Known rows, with every step that occurs
toza, pidol, dezul, zemet: [ 21  -1   9   9 -24  16   0  24   1 -16 -37  48   9  36 -13  35 -22  -6
  11   2 -18 -30   3   1 -37   9  15 -18  21   4  18  10   8  23 -14  55
 -28]
vuto, dezul, toda, toza, pidol: [ 11 -22  -6  39  48   4  11  31  -2   5  30   3 -41  24 -26  36  38   3
  17  -2   6 -26   2  38  20 -33 -22 -24  27 -27  -7  33   7  -9 -19  46
   1]
muduri, toda: [ 15  -5 -35 -14  -4  -4 -19  -9  -4   3  -5  -9  20 -14 -34   8  21  25
 -11  22   5   3  17 -33  -6  12   2   5 -34 -14   1 -18  -1   4  16 -13
  29]
romam, toda, toza: [ 13 -24 -41  15  10 -23   0   1 -15  20 -22 -29 -10  14  -5   5   7  58
  17  -1  13 -15  28   4  48 -20   1 -18 -24  -5  18  -6   9   8  24  30
  12]
dezul, pidol, toza, toda: [-43   9 -24  -1  21  19  43 -24  27 -17 -15   7  30 -47  27   1 -12 -20
 -46  -5  -5  10 -10  54  13   7   8 -11  -2  12  -9  -2  12 -18   9 -11
 -30]
fifep, romam, toda, dezul, vuto: [ -3   2  12  26 -13 -30 -11  10 -27  -3  -7 -22 -36 -25 -15   9  40  20
  43  21  -8 -24  15 -40  20  22   1  12  -7  -8 -39  -6  -4 -33   5  -5
  46]
toda, romam: [ 12 -11   0  -6 -28 -20 -35   2  -5  -2 -30 -17 -16   0  36 -24 -38   7
  -5 -27 -36   6   1 -15 -10 -10 -10  23 -40  14  -3  -6 -14  -2  -2  43
  36]
muduri, toda, dezul, vuto: [ 11  21 -20 -11  -1  19  -7  -9   5 -21  10   7  -8 -27 -38  -1  41  32
  16  39   9 -23   2 -61  10   3  -2  38 -19 -38 -14 -16  10   2   5 -39
  18]
fifep, pidol, toza, toda: [  4   7 -11  18   7  16  31 -10  20 -13   2  -1  35 -12  15  16  -1 -19
   0  -3   3  17 -13  52  -9  13  13 -26  13  19   7   4  11 -14  11 -27
 -13]
pidol, dezul: [ 26   0  -1  -5 -11   4 -18  33  -1   3 -33   7   9   6 -24  -2 -22   0
  24  18 -10  -4 -11 -19 -14   6  10  -9  -9  -7  21 -28 -15  28   1  39
 -32]
toza, toda, romam, fifep: [-21 -33  -2 -13  10   4  12 -19  -7  -3 -13  -2  36  18  16 -32 -27  14
  -5 -35 -19   0  32 -18  12  32  -8   2 -39  -6 -33 -19  -7  -4   5 -36
   6]
zemet, dezul, pidol, toza, toda, muduri: [-63  24   8  -1  14  20  35 -32  28  -3   7  46   5 -79 -14 -35 -17 -41
 -32 -37  10  36 -20  51  12 -38 -12  17 -11   7 -14  -8  22 -37  -4 -24
 -66]
toza, pidol, muduri, toda: [  2   7 -21 -35 -15   5  11 -21  -9   9 -19   6 -19  -7  18  11  25 -12
 -15  35  10   3 -10  23 -32  38  -1  -6  26  22   8   3  14  16 -13 -33
  16]
romam, fifep, pidol, muduri: [  2   7  31 -16   0  -3  -7 -14   8   6  19 -26  18  46  49 -10 -16 -19
  -2  24  11  33 -10  -8 -16  31  25 -11  30   9  17   5  -8  36  -1 -51
  -4]
toza, toda: [ -9 -23 -27  15  17  15   6  -2   9  -8 -29   2  34 -10  -1  -8 -15  -5
  24   2  -4  23  29  16  26  27   3 -18 -49 -13 -31 -23  -3 -27   0 -18
 -13]
fifep, pidol, dezul, toda: [ 18  21  33  -3   4  11 -22  52   1 -18  27   7  18  30 -43  25   3 -30
  46  11  17 -20 -21  -8   5 -26  24  -8  24  -1   8  11 -11  -6  -2  18
  -3]
toza, pidol, dezul: [ 12  10   5 -15 -22   9  17  18  -3   6 -40  32 -12  14  -7  19 -21 -25
  23  21 -21 -17 -13  24 -44   7   8 -26  31   8  26  -5   4  28 -13  47
 -28]
zemet, dezul, pidol, toza: [-37  31  -3  32 -13  -1  19 -29  36 -15 -22  13 -18 -43 -20 -20  -8 -33
 -32 -18 -17  30 -24  45 -16 -13   3  11   8  23   3   0   5  -3   3  13
 -55]
fifep, pidol, muduri, toda: [ 17  12   3 -24  -2   7 -17   2  -1  -1  35 -21  14  -8   3  14  27 -10
  10  29  34  24 -22  -2  -3  12  21   4  14  21  -3   3  -3  10   2 -55
  31]
toza, pidol, muduri, toda, dezul: [  6  28 -14 -20 -16  22  38  -7   4   6   6  15 -23 -35  14  13  29  -6
  -4  31  13   1  -8   5 -19  16  -1  18  30  -1   5  -4  16  16  -2 -26
  -3]
zemet, dezul, toda, romam, fifep: [-20   3  17  33  -2 -20 -23 -16   1 -13   0   3 -17  35 -48 -39   1  -5
  -2 -49 -16  -4  18 -27   4  -8 -25  29 -24   3 -22  14 -17 -28  -8 -11
  -8]
muduri, toda, toza, pidol, dezul: [ 37   1 -29 -15   3  15  29  -4 -17  10  13  20   7  -3 -44  39  16  43
   0  12  18 -14   5  -5 -19  -9  -6 -28  27 -15  28  -8   8  37   1  12
  -8]
fifep, romam, toda, muduri: [-14 -16  22 -13 -13 -47 -30  13 -43  41   2 -11 -17 -41  18  -5  -5  -1
  10   3   4   4  16 -20  10   6 -17  -1 -29   0 -12 -13  -3 -51   9  14
  52]
toza, pidol: [  7  11  -4   0 -26  -8   6  -6  13   6 -43  16 -25  16  35  14 -22 -29
  10  16 -30   8   4  35 -37   9  -2 -25   7  10  18   9  10   6 -18  35
   4]
toda, romam, fifep, pidol, muduri: [  0  -4  39 -32 -16 -11 -11  -9  -7   2  21 -29   2  36  57 -26 -34  -4
 -14 -24 -11   7 -12 -21 -17  12   9  15  22  29  -2  10 -16  32  -4 -29
  30]
pidol, toza: [ 13   9 -38  22 -12 -13   5 -21  18   3 -47 -15 -10 -23  34  -8 -15  -4
 -44   6 -22   7 -19  26 -32  20 -11 -11  -5  13  55  -5  15  11   8  19
 -20]
zemet, dezul, pidol: [-35  19  20  32 -13  -2  -7 -11  34 -15  -8  13 -17 -27 -32 -16 -13 -36
   5  -9 -13  42  -3  23   5 -31  14  14 -17  11 -30  -6 -13 -10  -9  18
 -39]
zemet, dezul: [ -1   6   0  52 -23  -8 -17 -10  28  -6 -29  10 -24 -15 -35 -23  -9 -14
  27  -3 -18  42   9  11 -15  -6   0   8 -37   6  -6 -18 -16  -8  -5  15
 -36]
muduri, toda, toza, pidol: [ 26  -1 -38  -1  -1   4  24 -28  -5   6  16   9   1  -7 -10  35  16  42
 -11  10   8   1  15  14 -12  -2 -11 -29   5 -12  19   2  14  18  -5   1
  17]
pidol, toza, toda: [ -5  -8 -48  21  13  11  33 -25  14  -3 -44  -1  29 -32  18  -6  -8  -2
 -31   0 -10   7   0  39  -1  38 -12 -20 -22   4  16 -12  17 -14  11 -22
 -32]
toza, pidol, muduri: [  1  11 -10 -11 -20   0   6 -12   5   7 -40   0 -30  -1  64   2 -16 -36
   2  25  -8  16 -15  40 -31  37   1 -15  25  32   8  13   9  14 -27  -1
  -3]
vuto, dezul: [ 16 -29   7  22  16  -3 -13  37   7  12   1 -13 -26   2 -26   4  17  -5
  15  19 -10   6  -2   8  -1   1   0  -3 -14 -22  -8 -16  -7  14  -2  39
  -3]
muduri, toda, romam, fifep, pidol: [ 10  -8  18 -48 -12  -9  -8 -16 -15  -1  44 -14  31  29 -22   1  10  26
 -21 -13   0 -10  11 -52 -25   3  -2  21   4   1  -9  -3  -7  23  20 -35
  56]

Rows
[-16  10   6 -16  19  -4 -48   8  -3  11   5  17  -6  -7  23 -17 -17 -30
   0  -4  17  -3   3 -20  30 -42 -27  19 -34 -28   9  17   5 -55 -18  10
  12]  dezul, toda, muduri
[ -9   2  31 -23  10 -13 -26  -3 -14  -7  32 -30   7  54  29 -20  -3 -14
 -14 -26   6 -18 -10 -23  11  -2  -3  21  20  19  -6  38 -12 -11 -10 -37
  36]  dezul, toda, romam, fifep, pidol, muduri
[-11  15   0  41 -16   2 -40 -26  21 -30 -41  16 -45   3 -38 -28   2 -11
  43   9 -15  17 -12  -4  -6  21  -9  14 -23   8 -25  -2  -7 -13 -30 -24
 -25]  zemet, dezul, vuto
[ 22  16   0  14 -15  -2   6  -5  23  -6  -3 -14   2  -3  31  21 -13 -21
 -17  10 -10  17 -34  40 -33   3  12 -14  24  26  41  12   9   8   9  11
   1]  fifep, pidol, toza
[  1  14  15 -36  19   8 -35  37 -14   9   3  32   8  -5 -21 -12 -17 -26
  20   0  23 -26 -16 -35  21 -37 -18  14  -9 -31  18  -3  -3 -24  -8  26
 -27]  pidol, dezul, toda, muduri
[ -9  22  25 -40   1  10  -3  30 -16  14  -8  51 -16   9  -4   8 -18 -44
  23   5   8 -36 -15   6 -15 -31 -20  -5  30 -11  24  18  15 -18 -23  33
 -25]  toza, pidol, dezul, toda, muduri
[-15  -8  -2 -50  -7 -19 -26  10 -25  40 -26   4 -13 -16   8 -27  -7  10
   9   2  21 -17  12 -17  39 -35  -9  22 -38  -9  15 -13  19 -22  23  18
  18]  romam, toda, muduri
[-30  19   9 -25   8   3 -13 -10  17  -8  -4 -17  -7 -28  57 -14 -16 -33
 -18  16   4  31 -27  24  20   1  22   9   0  21 -13   2  -5   8 -13   1
  -5]  dezul, pidol, muduri
[ 17   2 -24  19  -3   4  20 -24   4  10 -11 -10 -36   2  72  10 -22   8
  -4   5   1  28 -10  51  -9   9 -10 -39  26  16  28  13   9  25 -32  10
 -12]  toda, toza, pidol, muduri
[  4   0 -20  11 -14 -11  19  25  -1  13 -17 -12 -14 -11 -34  -9  25  28
  25  15   3 -31  25 -23  41 -25   8  31 -26 -22   2 -23   2  -3  40  27
   2]  romam, toda, dezul
[ -2  -3  -4   6   2 -19 -43  10  -9 -13 -14 -13 -11  16  12 -13  -9  -2
  -8 -33 -20 -25   6 -21  19 -21 -17  23 -34   4 -20  22  -9 -38  -7  28
  44]  dezul, toda, romam
[ 14  11 -16   7 -16  28  26   0   2 -11  12  29  -7 -18   6  23  30  16
 -18  12  13 -19   9 -10 -10  16   6  19  26  -3   1  13  15  10  -3 -20
   2]  toza, pidol, muduri, toda, dezul, zemet
[ 24  -7  46   8  -6  12 -12  22   3 -16  23  11  52  78 -22  22 -21  10
   9   2   3 -14   9 -40 -21   7  34 -12  29 -15  21   2 -18  44   4   4
 -23]  romam, fifep, pidol, dezul, zemet
[-53  10  -1  21   0  10  37 -31  23 -24  -9  24  -3 -59 -25 -33 -10 -19
 -29 -56 -21  13 -13  49   4 -12   0  21 -10  36 -36  -3   5 -25   5 -11
 -44]  zemet, dezul, pidol, toza, toda, romam
[  2 -17  13 -18 -20 -19 -16 -21  -7   8 -21 -23  -2  33  37 -36 -41  20
 -25 -27 -37  -4  16 -40 -22   8 -11  15 -18   2   2  -5 -14  24   6   6
  26]  toda, romam, fifep
[  8  -5  44 -23 -22 -16 -14  -2  -4   2  18 -20   6  42  32 -11 -36   0
  -8 -29 -25   6   4 -24 -24  -8   8  12   8  14   1   6 -14  26  -1   2
  36]  toda, romam, fifep, pidol
[  7  -3 -36 -25   1  -1 -19 -17  -7   8  -2 -21  12 -22   4 -12  25  12
 -14  33  26  18  -9 -24   3  37   1  11 -18   8   2 -17  -2  14   4 -47
  19]  pidol, muduri, toda
[  0  -1  16 -38  11   2   0 -22  -2   9  46 -24  37  36  10  -2  18   8
 -14  32  31  17  -3 -30 -19  38  22  -2  32   1   6   0  -2  36  10 -78
  14]  romam, fifep, pidol, muduri, toda
[-32 -19  -7   2  47  26  46  15  20  -2  16  -1   3 -42 -19   5  30 -18
 -24   0   1  -7 -23  56  23  -5   5  -9  17  -6 -28  -1  14  -2  10  10
 -31]  vuto, dezul, pidol, toza, toda
[ 17   4  36   5  32   7   6  17  -5  -1  56  -8  35  71 -20  22  -5  14
  19  -1  22 -13  -1 -19   8 -21  13 -29  47 -26  29  14 -12  30  -4  -9
 -23]  romam, fifep, pidol, dezul, toda, toza
[  9 -29 -10  42   0 -47  -4   1 -38  20   2 -43 -15 -12  -1  27   7  42
  18  -4  -3   7  28  -1  19  20  -6 -32 -17   5  -8  -6 -14 -17   9  27
  47]  fifep, romam, toda, toza
[ 17  -5  54 -35 -20  -4  -6  17 -16   2  22  -5  18  50   5 -10 -33   5
   2 -21 -19 -12 -12 -37 -33 -10  13  10  27   8   6  -5 -21  41   7  11
   9]  toda, romam, fifep, pidol, dezul
[-21  -9   8 -33  40  13   0  23  -2   7  48 -16 -10 -36 -34   4  57  -8
 -18  30  31   0 -31   6  24  -4  19  19  19  -3 -43  -7   3  21   9 -12
   7]  vuto, dezul, pidol, muduri, toda
[  7   4  33  -5  -9  -8  -5  -8  14   4  22 -16  23  60  23   4 -20 -10
   5  16  -8  25   9 -14 -24   9  21 -15  16  -9  22   0 -10  30   3 -21
   4]  romam, fifep, pidol
[ -8  12 -15  59  16   3   7 -21  11 -10   0  15 -46  -3 -17  -5  14 -13
  14 -22  14  24  -3  49  14 -11 -22 -11  18  13  -4  34  -3 -21 -35 -14
 -39]  zemet, dezul, toda, toza, pidol, muduri
[ 16  -7 -23 -31 -19 -12 -25  -9 -15   0  -1 -13   9 -16 -20 -12   9  34
 -23 -14 -10 -16   9 -47  -9   1 -13  32 -39   4 -15 -14  -3   1  17   1
  58]  muduri, toda, romam
[-38  12  -2   4  26  42  47  10  23 -17  28  14  22 -62  23 -17   3 -20
  10  -1  15  28   1  21  58 -12  19  20 -13 -14 -47 -21  -3 -18   7 -36
 -42]  toza, toda, dezul, pidol, muduri
[ -3 -23   3  22 -19 -53 -22  10 -36  19 -23 -36 -14 -12 -11  18  12   7
  18  10 -12   0  29 -13   7  43   1 -16 -21  11 -26 -16 -11 -32  12  19
  52]  fifep, romam, toda
[  8 -26   1  28  39  -2 -28  46   4   1  17 -13 -25  17 -44  12  41 -17
  19  16   6 -21   5  -1  28 -16  -7   4  -7 -29 -20  11  -6 -24  -5  30
   9]  vuto, dezul, toda
[ -5   1  -1 -60 -12  -3  20 -38 -23  14  -7  -1  -9  19  29 -10  12   5
 -39   1  -1 -17  -7 -10 -41  47  -9   8  38  25   5   9  13  33  -9 -48
  30]  toza, pidol, muduri, toda, romam, fifep
[ -5 -19  -6 -14  55  20  14  11  -1  10  69 -25 -14 -32 -23  13  51  20
 -16  14  36   9 -25  15  41 -23   8   2  26 -10 -27  -1   3  33   3  -7
   3]  vuto, dezul, pidol, muduri, toda, toza
[  6 -18  10  63 -22 -27  -4  33 -23  -3   5 -11  -4 -25 -24  26  25  39
  15  -5 -10 -16  47 -43  24   8  11  12 -24 -15 -29  -9 -11 -37  25  30
  39]  fifep, romam, toda, dezul, zemet
[-24   5  23 -32  17  17  34 -27   7  20  32  12  45   5  42 -10 -27 -15
 -30  -8  17  14  -6  17 -15   6  -5 -18  28 -11  26   5  20   1   7 -57
 -28]  romam, fifep, pidol, toza, toda, muduri
[ 20   8 -24   4  -8  13  14   6   9  -4  21   3   8 -45 -39   2  28  31
   0  22   9   4  21 -50   7 -21  -2  31 -27 -40   6 -29   2   1  26  -7
   5]  muduri, toda, dezul
[ -5   3  27 -36  -5   0  16  10 -21  -2 -15  25  -4  62 -12   3 -11 -15
  -1 -13 -19 -60  -4 -11 -32   4 -10  -4  51   3   8  18  -1  15 -15  23
  -4]  toza, pidol, dezul, toda, romam, fifep
[ 25 -18 -22  12  -1  -1  18  23 -29   5 -24  17   3  40 -33  35  13  60
  17 -14  12 -63  22  12  24 -15  12 -25  24   1  28  12  12  24  11  56
 -10]  romam, toda, toza, pidol, dezul, zemet
[ 36 -10   0  31 -15  14 -34  39  -2 -19 -26  25  28  21 -30  13 -22  19
  12  -1  -6 -24   8 -40  -3   5  21  -2 -20 -13  20 -12 -15  18   1  46
 -32]  pidol, dezul, zemet
[ -2  13 -11  68   9  -5   8 -17  16 -14   3  26 -39  10 -40   8  10  -7
  21 -29  -1  17  13  41   7 -28 -22 -15   5   1   1  31   1 -31 -30  17
 -33]  zemet, dezul, toda, toza, pidol
[-10 -23 -16  -1   5  10   0  -2  -6 -12 -20   2  25 -17  15 -27 -33   4
   8 -36 -22   7  20   4  22  15 -12   5 -53   6 -41 -15  -7 -28   5  -3
  17]  toza, toda, romam
[ -8  16   4 -15  14  24  22  -4  12   6  26  21  31 -44  39  -2 -18 -33
 -10 -11  16  23 -25  44  -1 -18  -4 -10   7   8  20   6  23 -29   6 -33
 -16]  fifep, pidol, toza, toda, muduri
[ 16  -8 -29  45  32  -6 -22   1   8  -9  11 -17  -2  20  12  12  -2  22
   1 -12   7   0  18   2  41 -30 -16 -20 -23 -22  19  20  -7 -27 -13  23
   7]  dezul, toda, toza
